Known rows, with every step that occurs:
bomo, kiman, gepad, robemov, kala: [.43 .25 .40 -.02 .12 .59 .00 .15 .26 .01 .13 .17 -.13 -.59 -.20 .53 .04 -.08 .04 -.23 .34 -.31 .18 -.03 .08 -.02 .34]
gepad, zapudon: [-.02 .04 -.15 -.05 .11 .23 -.05 .10 .12 -.04 .09 .04 .20 -.28 .04 .04 .18 .09 -.02 -.02 .04 -.07 -.11 -.09 -.19 .02 .08]
robemov, kala, pasof, bomo, kiman, gepad: [.17 -.21 .23 .13 .09 .43 .03 .20 .19 .30 -.16 .21 .09 -.23 .16 .70 -.04 .35 .24 -.20 .08 .35 .38 .04 .00 .04 .11]
peseruz, kala, kiman, gepad, zapudon: [.19 -.10 .43 .13 .25 .39 .28 .43 .13 -.08 -.02 -.21 .11 -.31 -.19 -.07 .12 -.25 .07 -.15 .20 .00 -.07 -.10 .01 -.14 .21]
bomo, kiman: [.13 .09 .14 .10 .07 .28 .01 .15 .13 .08 -.06 .07 .08 -.14 -.03 .16 .00 .18 -.05 -.05 .10 -.03 .07 .00 .05 -.06 -.08]
bomo, zapudon: [-.01 -.19 -.10 .20 -.02 .26 .22 .04 .04 .05 -.07 .18 -.11 -.06 .07 -.04 -.05 -.04 .00 .03 .03 -.30 .19 -.10 -.03 -.12 -.05]
zapudon, gepad, robemov, kala, peseruz: [.32 .43 .54 -.19 .11 .24 -.25 .11 .10 .35 .30 .12 .02 -.27 -.21 .37 -.06 -.01 -.01 .09 .42 -.09 .25 .01 .23 -.30 .36]
robemov, kala, pasof, bomo, zapudon: [.00 -.33 .06 .16 .03 .29 .01 .04 .07 .46 -.26 .31 .03 -.07 .25 .47 -.07 .33 .18 -.10 .07 .32 .31 .03 -.03 -.05 -.03]
kiman, bomo, zapudon, gepad, robemov: [.31 .28 -.13 .10 .04 .59 .23 -.05 .45 -.16 .26 .00 -.03 -.31 -.10 .25 .05 -.13 -.02 .00 .16 -.51 .12 -.21 -.27 -.46 .16]
gepad, robemov: [.20 .32 .03 -.07 -.08 .10 -.12 -.10 .13 .00 .09 .00 -.16 -.20 -.11 .12 .01 -.20 .06 .00 .17 -.30 -.13 -.02 -.05 -.07 .23]
pasof, bomo: [.10 -.15 -.11 .21 -.15 .03 -.07 .19 -.09 .16 -.10 .03 .10 .01 .14 .19 -.09 .27 .31 .08 -.12 .19 .11 .18 -.20 .07 -.07]
robemov, kala, kiman, bomo, zapudon: [.27 .03 .30 .03 .18 .37 .23 .19 .18 .03 -.11 -.02 .09 -.32 -.13 .17 -.04 .03 -.11 -.15 .31 -.01 .07 -.07 .12 -.20 .00]
kiman, bomo: [.06 .13 -.11 .09 -.02 .19 .01 -.12 .22 -.17 .02 -.16 .10 -.03 -.04 .20 .17 -.03 -.06 -.16 -.10 -.08 -.03 -.06 -.22 -.06 -.05]
peseruz, kala, robemov: [.16 .01 .54 .15 -.14 .13 -.14 -.20 -.13 .20 -.09 -.12 -.19 .21 .03 -.15 .19 -.27 -.14 -.06 .19 .08 -.13 .22 -.10 -.05 .16]
zapudon, gepad, robemov, kala, pasof: [.27 .34 .26 -.35 .23 .26 -.05 -.08 .33 .20 .28 .12 -.03 -.31 -.09 .38 -.07 .06 .00 .01 .41 .10 .06 -.09 .11 -.39 .38]
gepad, robemov, kala, movab: [.31 .31 .40 -.27 .12 .20 -.34 -.06 -.07 .47 .14 .25 -.26 -.26 -.04 .15 .00 -.33 .06 -.06 .38 .09 -.09 .11 .15 .00 .21]
bomo, zapudon, gepad, robemov, kala, peseruz: [.28 .20 .42 .04 .06 .46 -.01 .15 .14 .38 .19 .29 -.09 -.29 -.10 .30 -.10 -.06 -.01 .10 .39 -.37 .42 -.09 .18 -.39 .27]
peseruz, kala: [.00 -.10 .38 .16 .10 .17 -.15 -.07 .00 .29 -.11 -.01 .04 .03 -.10 -.05 .17 -.14 -.05 -.18 .07 .22 -.09 .09 .06 -.08 -.03]
gepad, robemov, kala: [.28 .33 .31 -.23 .07 .19 -.30 -.14 .09 .22 .08 .15 -.13 -.40 -.17 .31 .05 -.10 -.02 -.12 .37 -.09 -.10 .06 .10 -.03 .30]
bomo, zapudon, gepad, robemov, kala, movab: [.37 .15 .28 -.15 .25 .54 .08 .12 .07 .41 .31 .39 -.26 -.35 .01 .07 -.15 -.21 .06 .12 .46 -.16 .19 -.05 .12 -.38 .22]
kiman, bomo, zapudon, gepad: [.16 .04 -.16 .16 .10 .51 .32 .01 .36 -.15 .19 .01 .09 -.18 -.02 .16 .04 .03 -.06 -.01 .03 -.30 .21 -.19 -.22 -.40 -.01]
robemov, kala, pasof, bomo: [.01 -.19 .12 .01 .04 .10 -.16 .00 .05 .43 -.21 .17 .11 -.03 .19 .49 -.04 .36 .19 -.12 .05 .54 .18 .11 .00 .02 .01]
kala, kiman, bomo, zapudon: [.18 .02 -.01 .21 .02 .30 .47 .27 .23 -.24 -.12 -.22 .04 -.09 -.08 -.03 -.08 -.11 -.02 .00 .10 -.28 .04 -.19 -.07 -.29 -.07]
kiman, gepad, robemov, kala: [.33 .18 .30 -.14 .06 .33 -.01 .00 .14 -.07 .19 .12 -.23 -.51 -.19 .40 .04 -.28 .09 -.20 .26 -.30 .12 -.03 .03 .05 .48]
zapudon, gepad, robemov, kala, kiman, bomo, pasof: [.48 .61 .26 -.30 .30 .29 .02 .21 .60 .07 .21 -.19 .03 -.56 -.35 .28 -.16 .09 -.10 .15 .37 -.05 -.25 -.05 .30 -.55 .47]
kiman, gepad, robemov, kala, movab: [.36 .15 .38 -.18 .12 .35 -.06 .08 -.01 .14 .25 .21 -.36 -.38 -.07 .25 .01 -.49 .18 -.14 .29 -.15 .13 .00 .07 .08 .41]
zapudon, bomo, kiman, gepad, robemov: [.30 .13 .02 .00 .01 .58 .19 .08 .36 -.09 .16 .12 .22 -.38 -.21 .50 .15 -.09 .38 -.08 .10 -.34 .32 -.14 -.19 -.16 .06]
zapudon, bomo, kiman: [.09 -.01 -.02 .00 .06 .37 .07 .05 .22 .14 .01 .15 .44 -.12 -.09 .31 .15 .20 .24 -.02 .03 .05 .24 -.05 -.10 -.16 -.28]

Rows:
[.44 .30 .27 -.12 .16 .49 -.09 .17 .36 .39 .17 .19 .11 -.40 -.01 .63 -.14 .38 .20 .03 .40 .21 .19 .04 .01 -.37 .27] : zapudon, gepad, robemov, kala, pasof, bomo, kiman
[.15 -.10 .00 .06 .08 .50 .28 .15 .27 -.09 .11 .13 .34 -.23 -.13 .43 .15 .05 .34 -.07 -.02 -.12 .41 -.11 -.14 -.11 -.10] : zapudon, bomo, kiman, gepad
[.36 .14 .24 -.12 .12 .65 .04 .04 .33 .09 .16 .25 .25 -.54 -.26 .66 .19 -.02 .32 -.19 .26 -.16 .34 -.06 -.06 -.13 .12] : zapudon, bomo, kiman, gepad, robemov, kala
[-.06 -.07 .21 -.17 .16 .07 -.11 -.15 .12 .30 -.12 .16 .03 -.03 .09 .34 .04 .14 -.07 -.17 .15 .39 .09 -.04 .16 -.03 .08] : robemov, kala, pasof
[.24 .21 .01 -.03 .16 .63 .16 -.17 .55 .06 .17 .12 -.02 -.33 -.03 .51 .09 -.03 -.06 -.14 .26 -.22 .19 -.25 -.15 -.48 .22] : kiman, bomo, zapudon, gepad, robemov, kala, pasof
[.35 .23 .17 -.20 .13 .29 -.10 .06 .28 .33 .21 .13 .05 -.30 .02 .52 -.14 .25 .23 .07 .32 .24 .14 .03 -.03 -.34 .32] : zapudon, gepad, robemov, kala, pasof, bomo
[.28 .17 -.02 .00 .08 .45 .26 .08 .26 .01 .26 .18 -.16 -.32 -.06 .06 -.14 -.08 .05 .17 .29 -.48 .16 -.16 -.05 -.44 .23] : bomo, zapudon, gepad, robemov
[.00 .05 .57 .03 -.01 .03 -.36 .09 -.16 .46 -.10 .14 .09 .01 -.06 .32 .05 .05 -.09 -.10 .16 .16 .32 .10 .30 .07 .04] : robemov, kala, peseruz
[.12 .00 -.16 -.10 .21 .28 .46 .51 .46 -.25 .01 -.20 .28 -.43 -.18 .08 -.02 .00 .27 .18 -.05 -.17 -.03 -.21 .07 -.24 .24] : kala, kiman, gepad, zapudon, bomo, pasof
[-.11 -.01 -.29 -.09 .06 .04 -.01 -.03 .39 .22 -.10 .03 .28 -.06 -.13 .15 .07 .17 .21 .19 -.24 .09 -.04 -.01 .13 -.22 -.06] : zapudon, bomo, pasof
[.12 -.09 -.05 .07 .14 .36 .36 .15 .14 .02 .19 .19 -.03 -.16 .03 -.03 -.15 .08 .00 .16 .15 -.24 .27 -.14 .00 -.38 .05] : bomo, zapudon, gepad
[.06 .05 -.17 -.06 .17 .56 .02 .14 .32 .08 .09 .16 .58 -.39 -.04 .32 .32 .27 .20 -.03 .06 -.02 .11 -.13 -.28 -.13 -.17] : gepad, zapudon, bomo, kiman
[.28 .01 .36 -.18 .29 .32 .22 .44 .09 -.13 .09 -.02 .14 -.58 -.15 .17 -.02 .00 .03 -.12 .34 .03 .05 -.08 .14 -.01 .31] : robemov, kala, kiman, gepad, zapudon
[.13 -.02 .40 -.21 .23 .11 -.25 .04 -.23 .51 .05 .29 -.11 -.07 .08 .03 -.02 -.14 -.01 -.08 .23 .43 .05 .15 .23 .09 -.02] : robemov, kala, movab
[.25 .17 .04 -.01 -.06 .26 .15 .04 .17 -.27 .21 -.02 -.27 -.32 -.13 .24 .01 -.37 .18 -.07 .08 -.50 .09 -.13 -.10 .00 .42] : kiman, gepad, robemov
[.20 -.23 -.14 .28 -.03 .36 .25 .34 .05 .18 .08 .20 .08 -.13 .16 .14 -.24 .35 .33 .22 .01 -.03 .34 .05 -.19 -.27 -.03] : pasof, bomo, zapudon, gepad
[-.03 .20 -.26 .10 .02 .10 -.07 -.07 .51 -.02 -.13 -.20 .03 -.09 -.09 .18 .09 .08 -.15 .01 -.29 -.08 -.24 -.04 .06 -.17 .09] : kiman, bomo, pasof
[.36 .24 .17 .11 .01 .52 .15 .18 .28 -.16 .12 .04 -.16 -.42 -.15 .37 .01 -.15 .10 -.11 .17 -.48 .16 -.10 -.05 -.06 .29] : bomo, kiman, gepad, robemov
[.52 .06 .23 .07 .07 .45 .24 .49 .11 .27 .08 .14 .02 -.45 -.04 .26 -.35 .25 .33 .20 .43 -.05 .21 .07 .00 -.39 .19] : pasof, bomo, zapudon, gepad, robemov, kala, kiman
[.26 -.13 -.08 .32 -.01 .59 .12 .50 .15 -.02 .01 .11 .22 -.44 .11 .46 .03 .34 .35 -.04 -.06 -.08 .26 .04 -.32 .09 .09] : pasof, bomo, kiman, gepad, zapudon
[.40 .41 .34 -.35 .23 .28 -.12 .00 .21 .16 .38 .14 -.01 -.47 -.21 .28 -.07 .04 -.01 .03 .47 -.01 .00 .02 .12 -.32 .37] : zapudon, gepad, robemov, kala
[.22 .11 .13 -.12 .20 .50 .19 -.04 .36 .23 .17 .29 -.14 -.32 .01 .32 -.12 .01 .01 .04 .39 -.19 .23 -.20 .07 -.47 .29] : bomo, zapudon, gepad, robemov, kala, pasof
[.30 .21 .24 .01 .00 .39 -.26 .01 .27 .46 -.13 .21 .00 -.31 .05 .68 -.01 .24 .19 -.13 .29 .16 .09 .07 -.03 -.10 .18] : gepad, robemov, kala, pasof, bomo, kiman
[.18 -.06 -.06 -.09 .17 .34 .52 .49 .22 -.37 .14 -.16 .35 -.37 -.14 .09 .04 -.11 .34 .05 .11 -.17 .15 -.23 -.15 -.16 .12] : kala, kiman, gepad, zapudon, bomo
[.32 .40 .09 -.22 .10 .20 .04 .05 .23 -.04 .38 -.01 -.05 -.29 -.15 .11 -.10 -.05 .06 .16 .29 -.21 -.02 -.06 -.02 -.37 .32] : zapudon, gepad, robemov
[.40 .26 .18 -.05 .21 .67 .05 -.01 .27 .24 .31 .22 -.14 -.36 -.03 .27 .03 -.24 -.01 -.05 .34 -.18 .16 -.10 -.09 -.40 .14] : kiman, bomo, zapudon, gepad, robemov, kala, movab
[.14 -.04 .52 .12 .16 .10 .12 .25 .00 .18 -.18 -.22 .08 .02 -.19 -.20 -.02 -.16 -.02 -.07 .23 .24 -.16 .05 .20 -.20 -.01] : peseruz, kala, kiman
